Each row was made from one path, in order. Every step used is in the known rows, and no mark comes twice. Write each row's path.
In the rows, 128 means zero.
Known rows
r/m/v/h/w/y: [112 215 141 153 106 137 113 180 144 126 131 169 107 111 142 103 169 113
 158 139 126 158 107 147 105 155 197 125  98 134 144 152 138 183 148 163
 121 117 125 137 146 152 113 135 173 125 168 123 139]
y/w/h: [130 161 140 145 122 178  96 170 118 147 172 155 113 149 131 128 182 101
 159 153 131 155  97 127  76 137 175 131 110 129 173 174 134 203 119 164
 118  97 123 143 137 115 115 113 157 129 147 124 146]
r/m/v: [137 176 144 148  99 132 138 140 175 123  87 127 167 128 129 130 152  92
 132 166 115 134 110 145 121 144 150 126 123 106 129 125 155 143 140 155
 120 159 132 147 116 135 118 134 154 135  48 146 138]
b/r/f/g/z: [111 107 143 139 135  88 172 125 120 110 177 164 145 170  92 152  98  90
 141 137 102  96  97 129  57 144  75 137 135 101 161 123  99 104 100 150
  96 138 136 148 122  38 138 140 158 119 226 129 146]
z/s/p: [121  69 137 125 122 119 139 145 154 116 173 142 142 114 175 136 137  98
 128 161 118 126 102 102 102 150 120 146 161 126 155 135 131 167 110 134
  81 149 123 151 123 106 122 128 132 158 181 147 147]
s/z/g/n: [105  77 149 142 120 125 144 148 151 105 107 139 130 135 128 150 130 123
 108 180 112 125 131 125  93 110 111 134 130 112 183 137  88 163  75 157
  68 162 167 146 148  51 120 141 172 135 149 127 151]
n/v/h: [138 144 151 147 115 124 111 134 165 126 108 133 128 130 149  98 165 105
 143 180 134 119 133 170 117 143 140  97 122 124 158 175 141 147 138 138
 114 142 161 130 132 110 122 122 154 153 138 145 149]
h/v: [125 148 148 153 133 137 111 140 130 135 121 141 120 146 147 119 167 154
 132 163 109 146 123 143 104 155 150 127 138 115 139 160 123 170 137 146
 110 116 129 135 126 116 132 133 154 120 151 145 136]
s/z/g/q: [ 85  97 138 131 124 135 156 145 140 118 125 123 121 134 160 172 124 128
 105 160 108 126 119 121  90 118 128 140 169 127 169 133  89 160  81 138
  76 185 159 152 135  55 131 145 151 131 188 148 153]
a/q/g: [117  38 127 138 122 108 171 124 120 129 216 137 157 134 140 139 139 105
 143 154 118  76 130 139 117 114 121 124 119 120 146 168 129 138 132 165
  87 163 130 152 102  89 151 149 161 124 162 136 140]
a/q: [114  70 134 134 121 115 161 126 125 136 187 125 154 154 136 155 152 106
 126 161 126  94 122 122 109 131  99 121 113 116 139 153 135 141 118 158
  89 174 125 143 111 117 146 138 165 122 181 140 140]
w/y: [123 141 136 144 114 140 127 161 136 122 149 166 126 138 149 134 156 114
 136 156 123 122 103 131  90 137 154 124 115 121 143 143 142 176 118 154
 110 133 113 143 143 134 119 120 181 118 136 133 138]
m/v/n: [140 157 143 157 105 139 117 130 167 136  90 122 141 158 148 131 166  92
 140 153 133 154 121 143  96 149  94 126 118 104 144 172 127 123 117 133
 142 119 120 149 121 111 109 117 165 144 106 150 138]
v/n: [138 122 140 152 118 138 117 127 146 141 130 131 141 170 153 141 163  93
 136 154 135 138 119 131  96 145  94 129 127 103 152 162 121 124 103 128
 131 120 113 149 126  95 122 110 182 138 112 146 139]
z/g: [109  91 137 145 127 147 151 138 136 141 115 133 130 139 149 158 155  92
 130 158 116 132 115 136  77 121 129 123 151 115 177 148  83 147  84 145
 106 161 144 148 129  65 125 147 169 115 129 142 145]
w/h/v/m: [135 186 155 148 126 141  80 148 141 156  96 138 100 123 153 114 186 152
 164 147 119 177 114 150 121 165 158 118 122 106 130 178 134 180 164 149
 126  75 141 135 123 132 125 119 157 138 143 145 137]
y/w: [131 138 135 141 114 158 111 162 129 142 145 152 130 152 127 141 160 108
 137 155 120 134  96 120  98 133 152 132 122 120 151 170 136 171 106 159
 116 120 118 142 135 111 116 117 182 133  83 127 142]
m/v: [133 161 143 149 113 140 142 133 173 126  89 130 150 134 138 131 159 100
 132 165 117 136 119 146  93 139 134 118 123 110 139 153 139 150 132 154
 121 144 135 144 120 129 113 134 145 136  82 148 138]
s/z: [110 103 140 140 137 119 132 138 150  88 177 139 133 110 161 141 138 117
 129 155 126 115 113 111  97 129 112 138 141 121 157 140 123 149  80 150
  93 157 118 144 143  93 131 122 154 144 145 147 144]
b/r: [139 118 135 132 159 118 148 112 136 110 159 142 141 147 134 164 150  91
 146 156 113 107 109 125 108 144 126 133 116 109 144 130 126 155 129 163
 122 156 112 143 117  91 149 121 155 114  58 139 145]
m/r/f/g/q/a: [124 104 145 134 115  94 152 118 123 126 158 137 131 183  99 166 101 124
 102 141 115 129 119 128  75 133  60 121 165 114 126 110 127 108 125 154
  75 200 154 148 115  90 158 147 168 124 198 139 149]
z/g/f: [104 124 138 133 131 120 132 122 131 148 135 131 144 170 153 161 144  79
 131 168 114 126 112 139  91 123 142 119 152 108 176 147 119 121  91 144
 103 158 142 158 136  45 128 122 161 120 200 143 147]
b/r/f/g/n: [136  97 149 142 121  97 157 127 127  91 138 157 149 175  82 143 112 111
 115 171  93 117 132 134  97 129  94 129  98  98 154 118 118 128 114 170
  84 141 163 146 138  47 146 138 180 125 157 113 147]
b/r/f/g/q: [116 117 138 130 125 107 170 124 115 104 153 141 141 175 115 167 105 116
 113 151  89 120 119 130  93 137 110 136 138 114 139 114 119 126 119 151
  91 165 155 152 125  50 157 142 160 122 195 134 148]
w/h/v: [125 171 151 156 135 154  95 152 118 140 138 145 104 143 146 109 184 150
 150 159 117 163 119 146  91 158 171 128 127 124 153 170 122 197 144 151
 114  94 130 136 129 121 128 130 138 118 191 139 139]
z/g/f/r: [118 102 128 136 129 135 107 122 138 138 123 147 144 172 123 162 124 105
 116 167 109 150 142 124  83 131 137 131 156 103 134 103 145 112 107 149
 122 161 152 155 146  55 141 115 137 125 151 152 147]
f/r/b: [141 124 123 135 129 137 111 131 162 126  87 140 177 160 115 153 129 134
 116 143 125 113 153 122  99 142 112 140 130 108 102  75 140 130 125 157
 135 170 128 139 136 101 164 107 132 120  67 146 148]
g/f: [119 137 139 132 135 113 126 116 136 141 158 137 158 178 151 152 144  85
 129 175 116 111 114 135 101 131 147 118 139 104 156 140 151 124 107 145
 102 147 127 155 135  74 133 105 161 129 170 144 143]
y/w/h/v: [124 184 149 155 126 165  79 168 111 146 139 150  94 143 137 107 186 153
 156 153 117 174 109 142  94 158 178 133 121 129 153 185 125 206 142 159
 119  82 127 135 133 123 121 127 144 122 188 131 140]
f/g/z: [108 102 145 141 130 108 165 134 133 133 177 160 145 159 115 144 110  96
 132 149 111 101 105 135  53 146  88 131 141 102 163 135  97 100  90 142
  83 137 140 147 123  50 118 141 163 125 207 136 146]
z/s: [125  86 142 132 129 131 161 148 149 136 156 128 133 124 149 137 146 107
 133 164 124 107 109 122  76 141 126 140 151 125 163 143 108 158 109 127
  89 144 126 148 122  95 123 136 161 133 149 143 145]
w/h/v/n: [134 163 148 161 119 149  85 142 128 146 124 133 109 164 154 115 183 128
 152 149 133 173 121 143  95 163 120 134 121 113 154 185 114 156 126 131
 138  85 117 143 127 106 120 115 161 132 182 144 139]
g/q: [111 115 139 130 125 139 155 135 142 132 134 131 143 164 151 166 131 128
 101 172 108 115 122 125  98 128 143 130 154 117 147 126 125 165 113 137
  82 168 149 149 125  90 135 129 159 133 136 147 147]
r/m: [138 133 141 142 112 130 137 138 145 127 146 137 175 144 134 145 144  91
 126 169 117 110 103 128 132 141 158 132 135 103 135 101 154 141 123 149
 105 166 122 149 119 116 139 123 182 125  42 140 140]
m/v/h: [131 170 149 150 119 136 130 142 169 128 110 132 129 120 146 105 169  88
 154 168 131 133 127 168 104 145 163 102 108 129 158 169 143 148 142 146
 120 139 144 137 128 124 118 133 141 151 108 145 144]
b/r/m/v: [141 180 142 143 111 123 143 131 171 113  93 126 163 126 123 139 150  88
 143 160 112 130 105 143 129 150 146 132 114 106 126 121 154 145 150 163
 129 163 128 146 112 128 127 133 147 129  32 144 141]
w/h/v/m/r/b: [147 192 136 136 121 119  67 133 156 135  44 124 146 150 121 125 157 154
 147 115 133 117 139 138 127 155  98 139 129 108 111 111 126 155 149 167
 126 123 118 135 128 133 153 110 130 117  97 141 141]
q/g/z/s/p: [108  52 136 123 123 105 153 147 153 116 192 149 142 111 167 134 117  97
 136 153 116 107  97 106  91 146 111 152 168 125 166 139 116 161 109 132
  70 147 127 155 118  83 118 135 124 159 219 144 148]
w/h: [131 141 143 146 134 162 117 148 128 139 172 150 127 149 144 133 179  95
 151 162 130 142 112 134  72 137 164 123 119 121 172 154 129 189 122 155
 111 115 127 145 131 113 125 118 147 125 154 134 145]
r/b: [136 135 130 135 131 131 131 132 161 131  98 132 178 155 134 148 144 120
 126 144 129  93 134 131 106 139 114 132 122 112 126 105 123 143 118 153
 122 165 117 138 127 107 156 112 151 118  77 140 146]

Which path is each row?
[134 173 147 161 113 157  74 154 123 151 125 136 102 164 147 114 185 131
 157 145 133 179 114 140  98 162 126 138 117 117 155 195 115 163 126 136
 141  76 115 143 131 107 115 112 164 134 179 139 139] -> y/w/h/v/n
[140 132 137 141 115  94 120 113 119  89 107 145 148 186  90 140 128 100
 130 133 108 101 115 119  95 121  86 133 148 103 143 108 136 153 121 163
 111 135 116 150 135 105 161 126 156 118 142 133 131] -> m/r/f
[114 194 141 152 111 134 105 174 140 126 133 172  98 120 148 100 171 124
 153 145 128 152 115 148  98 151 180 119 105 134 150 169 129 186 142 159
 118 112 133 132 151 142 112 129 175 126 199 125 141] -> n/v/h/w/y
[147 181 134 134 121 110  76 126 160 132  36 122 155 150 122 129 148 157
 138 117 130 107 141 137 133 153  87 138 134 103 104 106 127 142 145 164
 123 133 118 135 127 130 156 112 137 118  76 144 140] -> h/v/m/r/b
[153 168 137 131 109 101  77 124 177 124  14 121 164 155 111 129 138 152
 125 132 131  96 149 139 139 142  69 134 129  97 108 103 128 140 139 167
 113 143 139 134 132 120 149 107 145 128  70 140 145] -> g/n/v/m/r/b
[108  79 146 132 128 110 179 151 142 139 180 140 130 129 127 136 114 104
 138 151 118 100 100 125  49 150  94 147 156 121 172 139  85 122  95 124
  73 137 137 149 119  55 114 148 156 132 232 138 150] -> f/g/z/s
[114 210 145 155 125 136 120 156 154 137 125 148 119 117 137 100 176 101
 159 145 125 165 125 153 105 157 193 120 110 128 153 158 122 164 152 157
 121 120 141 134 132 131 122 144 155 138 146 130 141] -> r/m/v/h/w
[140 139 156 140 100 117  96 135 177 141  34 127 125 129 138 125 157 140
 132 172 118 148 127 154 135 138 103 109 129  90 136 170 124 153 140 148
 108 117 185 136 129  99 113 119 180 151 111 144 145] -> z/g/n/v/m
[ 99  48 140 127 126 103 187 149 139 140 198 133 134 120 134 139 116 109
 145 150 124  75 102 123  67 133 101 149 155 127 174 154  90 144 109 130
  66 149 131 152 107  67 123 151 148 133 238 139 149] -> a/q/g/z/s
[107  86 145 134 122 124 163 130 137 150 146 128 124 162 132 180 121 120
 101 157 124 138 114 128  71 124  94 117 173 121 146 129 106 138 111 141
  77 216 158 148 113  89 144 147 169 124 174 145 154] -> z/g/q/a
[149 169 131 131 120 110  86 123 165 131  46 122 164 153 121 138 144 138
 136 118 133  97 139 132 129 146  83 136 133 101 108  99 129 136 136 164
 121 142 116 138 128 127 155 108 143 121  56 144 141] -> v/m/r/b
[128 111 129 134 131 131 102 118 141 132 138 152 153 178 122 157 124 110
 114 172 111 142 142 122  89 138 140 131 147 101 120  97 167 113 120 151
 121 154 142 153 145  75 143 104 137 130 132 153 145] -> g/f/r
[104  75 138 139 133 109 167 134 139 133 185 158 150 146 130 142 115 100
 141 152 116  76 106 135  70 123 117 134 149 109 172 148 101 138 105 145
  81 141 132 151 114  61 125 138 154 130 172 138 144] -> q/g/z
[119  96 146 133 125 121 158 126 141 145 163 132 133 169 131 173 121 124
  99 161 125 129 115 125  79 130  97 116 164 118 134 124 130 139 125 142
  76 209 149 146 112 109 147 136 170 131 154 145 151] -> g/q/a
[145 171 142 152 104 128 119 128 166 128  92 119 150 152 137 137 159  84
 147 150 130 148 111 141 121 157 102 136 113 100 134 150 136 119 131 139
 148 133 114 151 115 110 119 117 166 139  70 147 140] -> b/r/m/v/n
[141 120 138 146 114  92 140 115 107  94 148 154 147 176  88 132 115  96
 132 131  98 119 123 136  82 140  70 128 132 102 136 117 124  91 111 166
 105 131 135 149 131  65 154 144 168 114 185 128 137] -> m/r/f/g
[155 159 148 136 101  97  64 116 165 123  32 125 129 151 115 118 148 143
 129 148 123 119 136 142 138 140  72 123 146  89 122 138 138 145 142 164
  96 115 151 138 131 127 121 116 159 139  79 146 137] -> g/n/v/m/r
[135 137 123 129 132 125 103 124 159 131  92 138 180 173 118 156 123 127
 118 147 123 112 152 125 105 142 117 139 132 106 105  75 151 116 124 156
 133 170 130 144 140  86 164  98 128 121 108 147 149] -> g/f/r/b
[143 131 141 145 111  88 130 117 112 101 133 151 141 170  90 130 120 103
 140 126  99 127 121 139  93 145  70 125 129  98 129 123 128  90 122 166
 110 119 139 148 129  69 152 142 171 120 179 130 135] -> v/m/r/f/g
[102  38 135 120 118  96 160 146 145 118 205 143 143 111 163 137 117  98
 135 151 118 101  99 103  98 145  99 152 161 127 162 143 117 156 111 136
  65 156 127 154 112  87 124 140 123 157 250 143 148] -> a/q/g/z/s/p
[110  86 131 128 127  92 147 111 120 139 205 134 162 166 148 147 133  89
 141 166 115  85 123 141 119 118 137 120 129 112 153 159 152 115 123 159
  89 160 132 160 118  62 147 123 155 127 220 139 142] -> a/q/g/f
[145 197 146 142 112 123  44 138 133 140  68 133 100 145 120 111 170 153
 156 124 124 150 119 137 127 156 114 134 140 105 125 156 136 171 151 169
 113  80 123 139 131 142 123 119 147 129 106 142 133] -> y/w/h/v/m/r
[114 112 140 133 121 128 163 133 129 128 155 137 142 165 138 160 118 125
 103 164  98 123 127 136  90 139 122 129 145 114 141 125 119 122 109 143
  80 164 161 150 124  62 136 142 164 127 174 141 149] -> f/g/q
[110 206 140 153 113 140 115 177 143 127 133 171  99 115 146 104 173 116
 158 139 127 158 112 148  91 153 190 121  98 137 149 166 131 186 144 161
 121 110 125 135 148 150 110 135 168 126 185 124 138] -> m/v/h/w/y
[141 116 152 137  97 102 105 130 170 137  74 126 135 127 136 120 151 145
 137 170 119 127 133 154 150 136  97 109 115  92 123 178 141 148 157 156
 100 121 180 137 118 108 123 121 177 154 130 141 143] -> a/q/g/n/v/m
[106  83 146 129 131 117 172 152 151 142 164 137 130 129 137 141 124 106
 136 157 125  94  96 118  54 142 108 147 162 122 176 140  90 152  98 121
  75 140 129 149 120  75 114 138 153 135 203 142 149] -> g/z/s
[155 163 144 136 105 100  64 114 161 127  41 124 128 148 125 119 154 137
 137 139 125 121 130 142 135 144  74 122 154  91 119 141 140 141 143 161
 108 115 140 139 127 134 124 116 155 136  78 152 135] -> n/v/m/r
[128 107 118 127 126 113 116 122 150 130 120 134 184 167 115 155 118 128
 123 141 123  96 156 126 115 135 108 140 125 110 103  86 151 110 133 164
 125 180 132 147 130  80 173 108 125 119 140 144 149] -> a/q/g/f/r/b
[122  76 123 132 126 115 118 115 130 130 172 148 157 168 119 154 117 112
 123 166 110 122 148 126 102 128 133 132 140 106 119 111 169 107 131 159
 111 163 145 157 133  67 153 116 133 129 168 149 145] -> a/q/g/f/r
[127 130 122 130 129 128 107 127 156 134  80 135 174 168 119 160 123 123
 118 143 122 118 151 127 100 137 116 139 138 108 114  78 134 114 115 156
 134 176 137 146 141  71 163 106 128 117 121 146 151] -> z/g/f/r/b
[120  95 147 136 118 103 168 123 123 130 174 140 133 178 109 169 104 119
 103 150 114 134 115 129  71 133  75 117 158 116 130 118 126 111 124 148
  79 204 158 148 113  85 158 146 174 127 203 137 150] -> r/f/g/q/a
[141 114 152 143 106  93 130 128 134 100 104 152 144 174  81 131 114 124
 116 161  97 124 137 137 104 131  81 126 109  92 145 121 126 123 119 169
  79 123 168 146 140  63 138 136 182 133 155 117 142] -> v/m/r/f/g/n
[157 156 149 138  99  91  68 115 159 121  43 129 128 151 109 115 140 142
 130 144 118 124 138 147 134 145  61 123 142  88 120 137 135 125 140 167
  95 112 157 139 131 113 122 123 161 137 101 143 138] -> f/g/n/v/m/r
[121 134 141 132 110 104 143 126 122 113 119 136 135 173 113 155 108 131
 113 142  93 127 123 134 102 138  98 133 149 107 130 115 126 122 125 151
  88 147 161 152 127  66 149 141 161 129 196 138 144] -> v/m/r/f/g/q
[137 121 136 137 139  98 156 111 116  82 143 150 147 174  99 159 131  86
 145 143 101 106 101 118  99 128 110 134 122 107 146 116 132 161 131 162
 130 149 114 147 126  84 172 124 158 115 130 129 138] -> b/r/f
[110  99 128 135 130 128 104 125 139 123 130 146 138 158 128 161 118 110
 117 163 111 150 140 117  84 130 129 137 159 108 136 102 143 110  97 150
 117 166 150 155 152  50 140 115 131 130 171 154 148] -> s/z/g/f/r
[128  91 125 135 130 123 110 116 136 129 158 154 155 169 123 150 118 109
 122 168 108 130 146 128  97 128 146 132 147 103 122 106 166 110 127 155
 117 153 143 157 139  63 148 111 134 130 139 150 144] -> q/g/f/r
[123  98 145 132 127  96 170 117 121 123 177 139 131 176 104 176 102 116
 110 145 111 132 113 127  77 137  72 121 152 116 127 114 127 112 130 154
  84 207 153 147 111  79 164 145 168 122 194 136 152] -> b/r/f/g/q/a
[134 181 150 150 109 132 131 145 171 127 110 129 142 116 139 106 164  85
 153 168 130 131 121 168 123 149 174 108 109 126 151 151 155 144 148 146
 121 149 142 139 124 128 122 133 147 151  83 143 144] -> r/m/v/h
[113 188 145 151 107 131 105 176 144 122 123 173  98 124 139  99 165 132
 145 153 126 150 120 148 101 147 176 120  98 131 154 165 128 191 141 162
 108 112 144 131 155 136 109 129 178 129 202 119 143] -> g/n/v/h/w/y
[143 137 138 134 130 115 142 126 141 114 153 137 168 141 125 158 141  84
 140 161 113 104  97 124 142 148 151 141 123 102 131  94 149 144 137 159
 116 173 113 148 114 105 151 123 172 116  17 137 143] -> b/r/m
[108  83 146 132 124 101 182 149 134 126 176 143 131 138 114 137 106 101
 139 145 113  99  96 122  49 146  87 148 156 120 173 134  88 124  98 126
  78 135 137 151 121  50 124 149 157 130 252 134 148] -> r/f/g/z/s
[150 119 152 144  90  90 110 121 155  94  61 140 147 171  93 111 122 135
 106 180 105 115 144 153 116 130  59 118 129  94 141 141 129 128 125 163
  88 139 188 136 139  74 125 129 168 138 176 130 147] -> m/r/f/g/n/v
